In the rows, 128 means zero.
Known rows, with every step that occurs
d/h: [140 130 162 153 139 135 132 130 105 126 113 144 140 135 128 136 117 155
 150 101 156 127 115 157 119 138 110 107 123 117 149 132  90 146 142 156
 147 157 131 152 118 128 140 139 131 114]
s/l/m/t/n: [101 130 180 123 125 117 195 111 100 103 147 133 130 126 139 139 113 137
 103  86 144 125 118 122 176 132 150 128 126  71 142  98 126 168 129 103
 130 152 104 138 137 149 175 107 125 132]
g/t/d/c/h: [145 116 168 159 116  92 118  90 110 133 104 148 133 162 149 125 110 126
 114 134  86 142  88 167 122 128 117  81 137 124 134  90 115 202 137 140
 164 136 130 133 157 119 161 117 138 112]
s/l/m/t/d: [ 71 120 171 140 129 101 162 121 108 112 135 129 130 153 152 126 123 135
 132 124 142 137 106 153 165 131 130 109 125  88 140 106 129 168 124  82
 134 148 133 125 156 150 163 102 127 130]
x/r: [114 140 125 127 150 135 127 136 139 109 123 143  80 145 128 141 132 129
 128  99 161 130 167  90 136 150 106 116 124 118 153 182 113 160 128 136
 138 134 127 150 129 122 133 131 137 136]
d/q: [105 150 170 158 132 123  99 126 111  89 119 155 135 132 120 133 130 146
 154  77 149 119 111 132 118 119 138 107 123 128 137 129  70 182 127 155
 136 142 141 154 123 125 143 123 130 136]
g/t/m: [117 142 183 118 134 125 129 106 110 163 169 170 112 137 156 143 139 130
 136 137 165 139 104 105 147  72  76 119 114  89 143 142 110 150 124 155
 147 130 119 144 135 137 128 132 122 105]
m/t: [114 142 159 117 130 110 138 132 113 122 139 126 138 130 140 131 130 143
 135 115 152 130 113  97 155 124 104 111 125 108 133 141 124 177 123 144
 125 156 115 149 144 143 145 120 125 132]
n/d/t/l: [145 129 203 127 138 115 117 116 112 135 131 139 120 143 145 152 144 155
 146 133 111 130 128 175 116 177 136 105 130 106 141 114  99 155 162 162
 144 131 118 129 139 131 135 102 136 112]
m/t/l/s: [131 161 162 118 132 112 127 143  94 132 125 115 104 127 121 145 156 134
 141  89 148 130 132 113 126 128 120 135 135  98 136 130 125 137 117 130
 119 157 107 133 165 142 145 115 120 130]
m/t/n/d/h: [167 132 197 155 120 106 163 121  98 121 142 133 153 128 149 139 115 149
 128  85 136 134  98 193 132 154 116  97 147  98 149  94 106 193 151 177
 147 145 107 148 109 127 169 111 143 121]
s/l/m/t/g: [ 77 124 194 140 129 128 183 111 106 127 136 120 132 142 143 139 123 150
 115  94 168 140 142 135 135 150 105 148 117  89 130 105 115 141 112 135
 143 169 115 133 128 145 155 121 123 120]
x/r/f/c/g: [117 139 142 124 119 139 149  95 136 137  96 144  92 173 129 124 133 134
 146 137 165 134 155 105 107 178 100  80 137  79 142 108 128 153 116 149
 154 142 139 139  81 134 160 115 132 143]
q/d/c/h: [118 122 170 152 107 128  91 112 105 114  84 149 110 151 134 124 101 136
 131 117 107 127  86 187 123 129 113 114 120 135 139  46  89 199 143 150
 148 143 146 143 170 121 164 134 138 148]
l/s: [125 157 136 128 141 126 108 122  97 126 103 109 108 138 121 137 155 129
 152  95 163 122 145 120 104 145 129 161 125 124 142 133 103 149 124 134
 139 137 121 147 153 129 135 148 124 128]
l/m/t: [ 93 127 173 127 130 117 162 145  98 115 132 115 130 144 143 126 128 143
 134 114 176 134 127 117 160  98  95 122 115  92 135 120 106 158 121 124
 130 161 123 139 136 148 169 123 119 133]
l/m/t/n/d: [133 130 195 134 119 103 164 120  92 117 145 116 130 143 155 137 127 134
 128  90 148 133 115 175 144 138 125 129 137  93 144  89 106 192 142 145
 139 126 106 141 116 130 182 107 135 138]
r/x: [127 126 136 115 128 132  97 106 121 139 117 131 151 138 132 135 110 144
 144  91 164 116 132 101 161 134 133 136 114 123 128 146  92 144 160 145
 127 134 125 153 145 130 132 137 133 117]
h/d: [100 126 162 126 128 125  95  96 120 146 119 133 122 133 139 144 150 142
 173 149 130 137 126 107 130 168 109 118 140 147 146 126 118 167 137 143
 137 129 130 150 144 129 158 133 134 131]
r/f: [134 132 155 109 132 144 126  93 119 143 121 154 131 159 127 128 125 145
 166 143 138 120 111 115 118 162 130 103 118 108 137 144  95 167 132 134
 148 128 113 152  94 134 145 117 128 142]
r/f/c/h: [129 121 172 142 109 141 132  98  95 139  91 147 117 176 137 122 103 139
 153 154 115 125  97 185 103 140 128 106 111 102 135  77  89 168 140 138
 164 134 146 150 122 145 159 119 131 145]
m/t/n/d: [153 141 182 122 119  99 146 109 104 124 152 124 136 133 153 142 130 135
 128  90 127 130 104 160 138 164 132 120 142 105 143 106 119 206 144 160
 136 123 101 148 124 128 165 105 140 135]
f/c/d/t: [ 91 121 210 135 125 124 135  98 105 123 104 143 126 150 152 136 136 152
 132 164 142 119 120 210 123 158 128 102 126 126 126  67 116 180 163 150
 147 145 140 137 169 151 138 131 131 113]
r/f/c/g: [125 140 157 121 112 136 137  81 116 150  94 139 125 170 131 122 132 144
 161 145 158 131 124 129 101 178 114  92 133  83 134  82 118 150 121 150
 152 143 138 142  83 139 159 120 124 137]
s/l/m: [ 54 113 163 136 140 145 160 116  94 106 115 129 119 150 143 134 125 140
 133 114 160 118 130 139 143 132 144 156  97  94 146 114  94 134 126  98
 139 150 140 137 133 135 149 129 119 132]
x/r/f: [128 131 137 115 140 146 138 112 143 125 125 162  90 163 126 132 127 133
 146 134 150 125 146  95 125 159 113  91 122 102 147 175 105 171 130 136
 150 127 112 150  91 128 145 111 139 151]
t/n/d/q: [139 150 192 162 120 109 111 107 103  90 136 152 135 132 133 143 130 138
 145  56 129 119 101 185 104 150 161 113 141 122 144  97  70 212 143 170
 144 116 127 154 109 112 162 108 144 142]
n/t/l: [146 134 176  97 141 122 117 107 111 138 135 136 116 145 133 156 146 144
 144 115 147 130 122 180 116 125 101  98 118 106 142 156  97 116 144 157
 137 144 101 137 122 119 126 116 128 117]
s/l: [ 75 129 148 122 141 140 140 102 110 115 125 141 129 133 141 140 127 140
 130 115 132 114 115 120 138 163 160 145 109 111 145 132 117 151 128 117
 133 146 132 147 145 131 123 126 126 130]
x/r/f/c: [115 124 156 135 127 152 155 118 117 127  99 160  84 177 140 129 109 131
 143 137 143 118 142 142 114 165 109  75 129  82 143 134  93 131 126 122
 150 135 141 151  93 131 143 107 134 154]
f/c/g/t: [122 125 163 122 120 115 155  88 117 144 116 134 129 146 155 125 149 132
 123 123 162 143 125 120 120 123  75  99 143  89 136 101 133 156 113 172
 153 148 125 142 130 122 145 134 121 109]
c/g: [124 155 130 111 132 120 110  94 129 136 115 122 130 140 120 131 151 142
 153 113 173 141 138  87 119 162 118 130 127 116 141 119 134 177 124 161
 142 143 128 140 116 132 150 141 125 120]
c/g/t: [133 134 149 104 131 109 139  81 133 143 136 132 137 132 143 127 163 134
 126 116 165 149 126  82 131 121  85 111 138 107 139 133 144 186 116 183
 152 143 103 141 131 120 146 140 124 104]
s/l/m/t: [ 55 119 178 129 130 124 182 133  97 104 135 120 135 138 152 129 125 143
 119 119 163 125 119 118 170 109 118 134 106  83 138 111 122 156 117 108
 126 169 127 135 146 149 160 116 118 136]
l/m: [ 94 125 161 133 141 137 138 132  95 120 113 124 117 157 134 131 126 141
 150 107 175 127 139 138 133 114 115 145 107 108 143 123  80 139 129 115
 142 141 136 141 121 134 159 139 119 132]
q/d/c: [105 126 173 143 117 134 101 117 110 116  90 154 113 145 137 129 105 138
 130 105 122 116  98 166 134 151 109  97 134 128 138  69  84 163 137 138
 130 145 142 145 147 109 146 128 133 149]
n/d/c/h: [131 123 175 159 113 113 103 110  91 124  93 126 130 165 150 133 110 137
 131 128 100 126  99 186  96 157 134 126 117 135 140  70  95 206 143 164
 156 136 146 141 130 112 161 123 141 135]
f/c: [107 130 162 143 128 138 132 122  90 130  94 135 116 158 144 133 112 138
 148 114 142 117 121 162 117 153 118 113 125 104 138 107  88 118 131 124
 138 143 153 154 129 133 132 127 121 135]
c/g/t/n: [172 143 158 101 126 104 156  64 132 138 147 143 134 122 133 137 148 130
 107  82 146 146 126  89 137 141 116 108 152  95 142 116 146 196 130 169
 153 129  83 144 123 123 163 129 129 106]
c/h/d/n/t/g: [165 128 196 145 119 121 104  36 124 146 138 112 140 129 138 163 144 144
 144 127 123 153 147 177  41 156  61 119 141 129 140  83  94 181 140 204
 171 144  90 142 129 120 167 147 146 110]
d/n/t: [167 135 162 121 139 125 117  71 116 112 146 120 146 125 140 153 139 136
 135 110 148 122 132 157  71 120  90  99 124 104 146 128  77 165 137 173
 143 148  90 148 120 113 139 141 133 121]
d/c/g/t/l/s: [148 148 165 125 125 107 131 102 105 149 103 123 110 136 126 141 166 127
 114  93 135 138 140  99 102 139 106 110 151  97 136 101 135 139 109 158
 139 159 106 121 141 111 150 122 121 107]

Rows
[103 143 209 130 129 132  99 113 124 138 148 175  93 137 144 140 128 146
 150 162 160 133 110 151 153 108  88 113 114  95 144  80  91 166 160 154
 151 125 131 138 168 158 134 133 132 119]
q/d/t/m
[113 146 147 130 121 127 127 100 109 137  90 123 120 155 133 129 137 140
 150 117 163 135 136 127 107 167 109 116 133  97 138  85 122 143 119 150
 144 149 151 142 115 135 149 135 122 125]
f/c/g
[131 113 204 132 130 128 127  88 101 130 138 122 116 134 139 162 150 143
 155 126 139 139 144 177  92 110  85 101 133  93 152  93  74 125 137 137
 138 151 106 125 124 121 180 122 129 126]
h/d/n/t/l/m
[107 129 172 130 141 138 136 140  92 131 118 138 100 154 124 143 128 145
 152  97 154 131 135 153 134 117 132 134 111  94 145 123  78 110 131 105
 132 146 134 129 123 136 159 119 116 128]
t/l/m
[127 117 156 118 120 126 173  83 143 140 118 151 101 163 151 121 147 126
 119 140 161 146 146  97 121 135  67  66 147  71 141 124 140 166 111 173
 163 142 114 140 100 121 154 117 131 124]
x/r/f/c/g/t
[168 139 184 122 140 114 143  86 126 116 133 147 131 127 126 145 120 147
 119 113 122 124 140 116 139 176 153  97 137 103 140 116 109 182 168 144
 153 126  90 146 139 145 149 121 136 105]
d/t/n
[ 88 123 190 121 108 147 137  90  93 145 103 160 118 168 144 129 129 141
 156 154 146 115  90 226 107 158 139 107 123 124 128  81 112 179 141 132
 140 137 145 144 123 140 152 121 128 147]
r/f/c/d
[116 120 191 127 133 128 110 107 134 108 118 148 111 132 139 128 132 151
 143 139 141 128 122 157 145 138 100 103 128 121 140  84  94 186 164 161
 150 131 118 144 185 141 137 136 137 127]
q/d/t
[117 151 197 129 141 123 111 112 120 145 151 161 113 141 142 148 127 150
 147 168 159 131 128 110 140 120 110 113 106  92 141 118 102 151 155 149
 152 133 128 137 139 161 128 128 128 102]
d/t/m
[158 120 179 135 119 114  97  51 120 123 137 114 140 121 145 156 149 136
 149 151 118 139 124 168  66 120  76  98 134 129 148  88  95 200 146 186
 157 141  97 144 147 120 171 142 146 126]
c/h/d/n/t
[140 148 195 125 125 135  92  82 115 130 171 158 105 126 147 157 132 130
 146 129 168 130 105 186  96  71  57 112 118  84 153  83  70 162 141 169
 143 135 111 143 139 131 139 144 134 133]
q/d/n/t/m
[120 129 162 152 117 130 119 116  88 126  88 133 110 163 140 129 108 136
 142 127 122 127 107 184 110 130 121 131 112 113 138  78  92 159 138 138
 155 140 160 150 147 142 149 134 128 134]
f/c/h
[112 141 157 130 110 123 100  95 128 126  86 141 117 144 127 124 129 139
 135 110 151 134 115 130 124 168 103 101 141 117 139  50 121 187 126 165
 137 151 140 135 131 113 161 135 132 139]
q/d/c/g
[146 127 209 145 138 117 128  84 120 141 128 121 136 153 148 148 138 158
 139 127 139 141 155 172  84 206 106 132 134 121 133 105  95 172 157 192
 171 128 105 140 121 130 135 125 142  99]
n/d/t/g
[120 125 174 131 119 148 144 102  97 143  96 153 121 174 142 126 108 141
 162 147 133 113 109 163 109 166 121  86 125  89 134 107  82 128 132 124
 148 135 141 153  95 137 143 112 124 148]
r/f/c
[155 121 178 148 139 105 126 100 118 128 122 137 146 155 142 137 127 146
 152 126 157 140 107 232 110 133  83  63 135 117 148 134  94 142 156 156
 166 143 115 140 118 122 139 128 141 101]
n/t/d/h
[136 144 197 129 124 124  92  65 115 152 172 146 120 124 152 169 149 135
 160 166 152 137 122 142  90  97  63 101 126  98 152  98  90 154 140 169
 144 135 109 140 120 132 154 136 136 117]
h/d/n/t/m
[108 142 186 167 126 115  96 125 102  91 125 143 138 141 142 136 139 143
 162  84 143 120 101 181  97 136 136 118 129 134 141 111  65 202 134 176
 142 126 146 153 116 110 148 116 139 143]
n/d/q
[127 122 175 155 126 143 115 131 110 118 109 158 120 130 132 126 117 151
 154  94 158 131  92 201 133 120  83 107 130 123 151  89  79 163 146 162
 145 149 135 152 153 125 146 143 136 136]
q/d/h
[146 113 192 151 109 119 109  54 104 124 119 114 135 135 156 154 139 135
 145 159 112 134 124 204  61 124  67  86 139 112 146  59  85 172 145 174
 158 146 117 146 146 121 171 137 142 131]
f/c/h/d/n/t
[107 139 196 130 109 108 114  75 126 178 145 161 118 138 157 145 154 133
 135 178 147 154 114  73 140 116  55  89 144  97 142  84 146 168 118 172
 150 143 126 128 118 125 164 126 129 103]
h/d/c/g/t/m
[153 127 176 120 126 131 104  72 122 103 142 133 125 119 142 147 140 134
 138 102 151 124 114 199  81 103  63  99 133 109 150  89  67 177 142 180
 141 141  96 149 152 110 144 146 138 140]
q/d/n/t
[137 122 157 126 138  95 127  93 125 142 139 150 129 148 153 129 140 126
 138 117 125 145 101 144 138 131 103  90 144 116 140 150 119 178 132 129
 153 118 114 139 155 122 137 117 131 108]
g/t/d
[120 149 187 107 137 124 108 102 110 153 160 148 113 153 149 152 140 135
 151 156 188 132 117 161 125  86  67 116  99  97 145 141  94 125 143 164
 151 133 115 143 110 134 124 136 128 110]
n/t/m
[ 99 123 193 161 117 140 142 123  83 130  94 150 133 147 144 135 119 152
 143 121 157 122  94 252 112 138 117 107 129 127 140  75 102 158 146 151
 143 162 156 145 139 136 148 140 130 122]
f/c/d/h
[118 133 206 112 134 123 117 105 118 135 133 156 112 132 129 153 151 157
 136 141 127 129 118 182 130 156 149 107 125 127 134 109 125 176 162 148
 133 145 118 124 168 146 139 116 130 108]
c/d/t/l
[131 145 173 109 129 115 132 140 110 136 144 143 121 129 129 145 132 147
 139 100 129 133 109 114 154 135 119 105 130  93 137 144 125 148 127 134
 115 158 115 135 143 143 144  98 122 128]
m/t/l
[154 132 198 123 129 120 129  87 130 107 128 158 112 121 128 138 120 144
 124 104 124 127 119 158 152 161 133 101 144 107 143  75  98 195 172 151
 152 118  95 148 170 143 155 125 141 125]
q/d/t/n
[ 95 149 213 121 130 124 109 101 113 149 155 169 110 139 146 151 143 149
 142 179 166 132 111 162 141 117 119 127 105 117 135  96 124 190 161 153
 145 133 133 130 158 164 137 134 131 102]
c/d/t/m
[171 138 168 118 118 101 161  62 127 137 126 148 141 129 136 136 130 130
  91  87 125 139 123  88 133 157 120  85 158  92 138  91 142 192 127 169
 151 141  89 138 108 112 168 119 131 106]
d/c/g/t/n
[145 131 205 123 120 131 123  80  91 129 134 145 118 135 143 165 141 139
 133 111 130 120 111 249  69 124 113  93 134  98 139  81  91 141 142 153
 126 156 115 130 138 122 144 119 130 124]
f/c/d/n/t/l
[109 143 193 124 108 118 115  89 124 159 143 175 105 139 153 132 137 129
 123 140 165 147  93 117 144  85  53  98 134  86 141  61 125 174 119 175
 147 142 129 130 137 123 150 132 127 116]
q/d/c/g/t/m
[132 121 209 153 124 114 111  65 134 151 115 126 129 141 135 149 141 160
 147 164 113 157 154 138 100 194  96 122 138 141 132  82 119 184 158 187
 179 135 108 137 154 148 162 135 145  96]
c/h/d/t/g
[124 140 181 153 133  92  97  97 123  92 130 150 139 151 134 135 139 138
 156  99 152 131 102 203 105 118 109  62 135 129 137 132  74 180 140 154
 153 129 126 143 125 119 143 112 140 124]
n/t/d/q
[110 117 203 153 110 149 151 106  89 141  97 165 136 160 140 129 116 155
 155 143 151 119  82 250 103 146 119  85 127 115 136  71  99 165 147 152
 151 158 146 145 112 138 156 127 132 131]
r/f/c/d/h
[135 151 203 158 113  95 130 119 103  84 149 146 146 124 140 139 129 140
 134  63 129 124  91 170 125 135 142  97 147 110 138  93  89 226 136 175
 136 131 117 152 118 122 171  97 143 142]
m/t/n/d/q
[108 134 191 138 129 121 164 119 106 138 134 115 129 149 136 137 125 150
 131  90 176 147 150 132 128 140  84 139 125  97 128 111 102 143 114 147
 146 163 111 136 115 146 163 128 122 118]
l/m/t/g
[132 132 183 142 109 151 130  67  93 127 121 157 131 137 138 143 122 138
 147 127 120 110  97 198  64 156 144 100 137 103 137  61  87 202 131 133
 131 146 131 143 125 136 164 125 130 150]
r/f/c/d/n
[107 123 164 137 117 119  84  91 116 144 109 130 118 139 135 140 142 141
 170 161 111 145 114 131 123 149 111 130 129 154 145  97 122 201 143 152
 153 127 136 148 163 138 174 137 140 132]
c/h/d
[121 139 173 151 117 141 121  84  88 117 120 144 127 124 141 149 125 135
 136 103 126 112 107 198  69 148 142 123 138 116 139  59  91 195 132 133
 123 151 143 144 155 133 155 138 128 140]
f/c/d/n
[128 150 154 134 113  83 121  93 129 136 106 127 143 154 135 124 128 138
 127 128 133 145 115 100 132 183 116  66 154 104 130  80 154 192 118 138
 136 157 133 122 118 132 171 106 131 118]
m/t/d/c/g
[134 146 160 133 126 136 104  78 105 116 142 143 134 112 129 152 138 138
 138  97 135 118 110 163  77 140 149 138 132 133 142  94 101 227 134 144
 122 146 122 142 154 130 155 144 131 135]
c/d/n
[155 141 171 127 128 114 126  97 103 128 136 133 125 141 144 147 129 133
 142  82 128 125 112 174 114 180 151 136 138 116 150 110 100 192 151 154
 145 108 112 152 113 114 155 116 141 132]
t/n/d
[138 123 175 138 129  95 110  87 115 129 101 134 137 171 150 138 116 133
 130 136 125 126 110 192 110 167 103  55 138 121 135 112  99 143 146 134
 150 139 121 132 116 106 140 112 138 115]
n/t/d/c
[163 149 153 148 127  99 119  93 119 113 153 136 148 117 138 141 121 134
 139  95 110 133 105 117 102 145 126  87 153  92 143 107 107 211 125 117
 126 145 112 136 152 142 162 109 134 131]
m/t/d/n
[ 86 139 186 163 120 118  82 106 120 103 117 152 131 123 128 140 149 147
 174 116 132 130 113 123 122 139 120  94 145 148 140 111  87 189 129 159
 136 136 143 153 136 123 164 121 139 140]
h/d/q
[131 122 192 135 140 112 123 104 118 120 124 122 136 147 158 139 143 152
 146 152 133 127 133 163 115 173 118 114 125 122 140 110 100 186 166 177
 158 123 117 142 141 129 136 122 140 114]
n/d/t
[101 127 196 117 135 119 121  94 123 122 125 142 131 135 140 139 152 154
 134 157 149 125 123 172 131 152 137 117 122 145 131 104 127 211 166 160
 145 139 120 136 171 149 139 138 134 109]
c/d/t
[ 73 133 194 161 110 140 130 116 114  90 106 185  96 159 130 131 130 137
 142 116 154 114 110 207 108 130 137  74 133 121 132  95  88 203 129 148
 141 141 158 147 116 130 161 107 141 159]
x/r/f/c/d/q
[137 158 151 124 140 127 105 130  91 137 110 124  93 136 113 149 157 132
 152  86 145 124 141 130 102 144 142 151 131 111 143 135 102 122 125 127
 129 140 117 135 154 131 135 129 121 126]
t/l/s
[141 124 178 162 132 127 126 130  96 127 117 131 143 144 150 137 127 153
 159 109 150 129 106 208 100 153 108 116 128 122 154 112  83 167 150 179
 153 142 136 150 111 114 143 130 140 118]
n/d/h
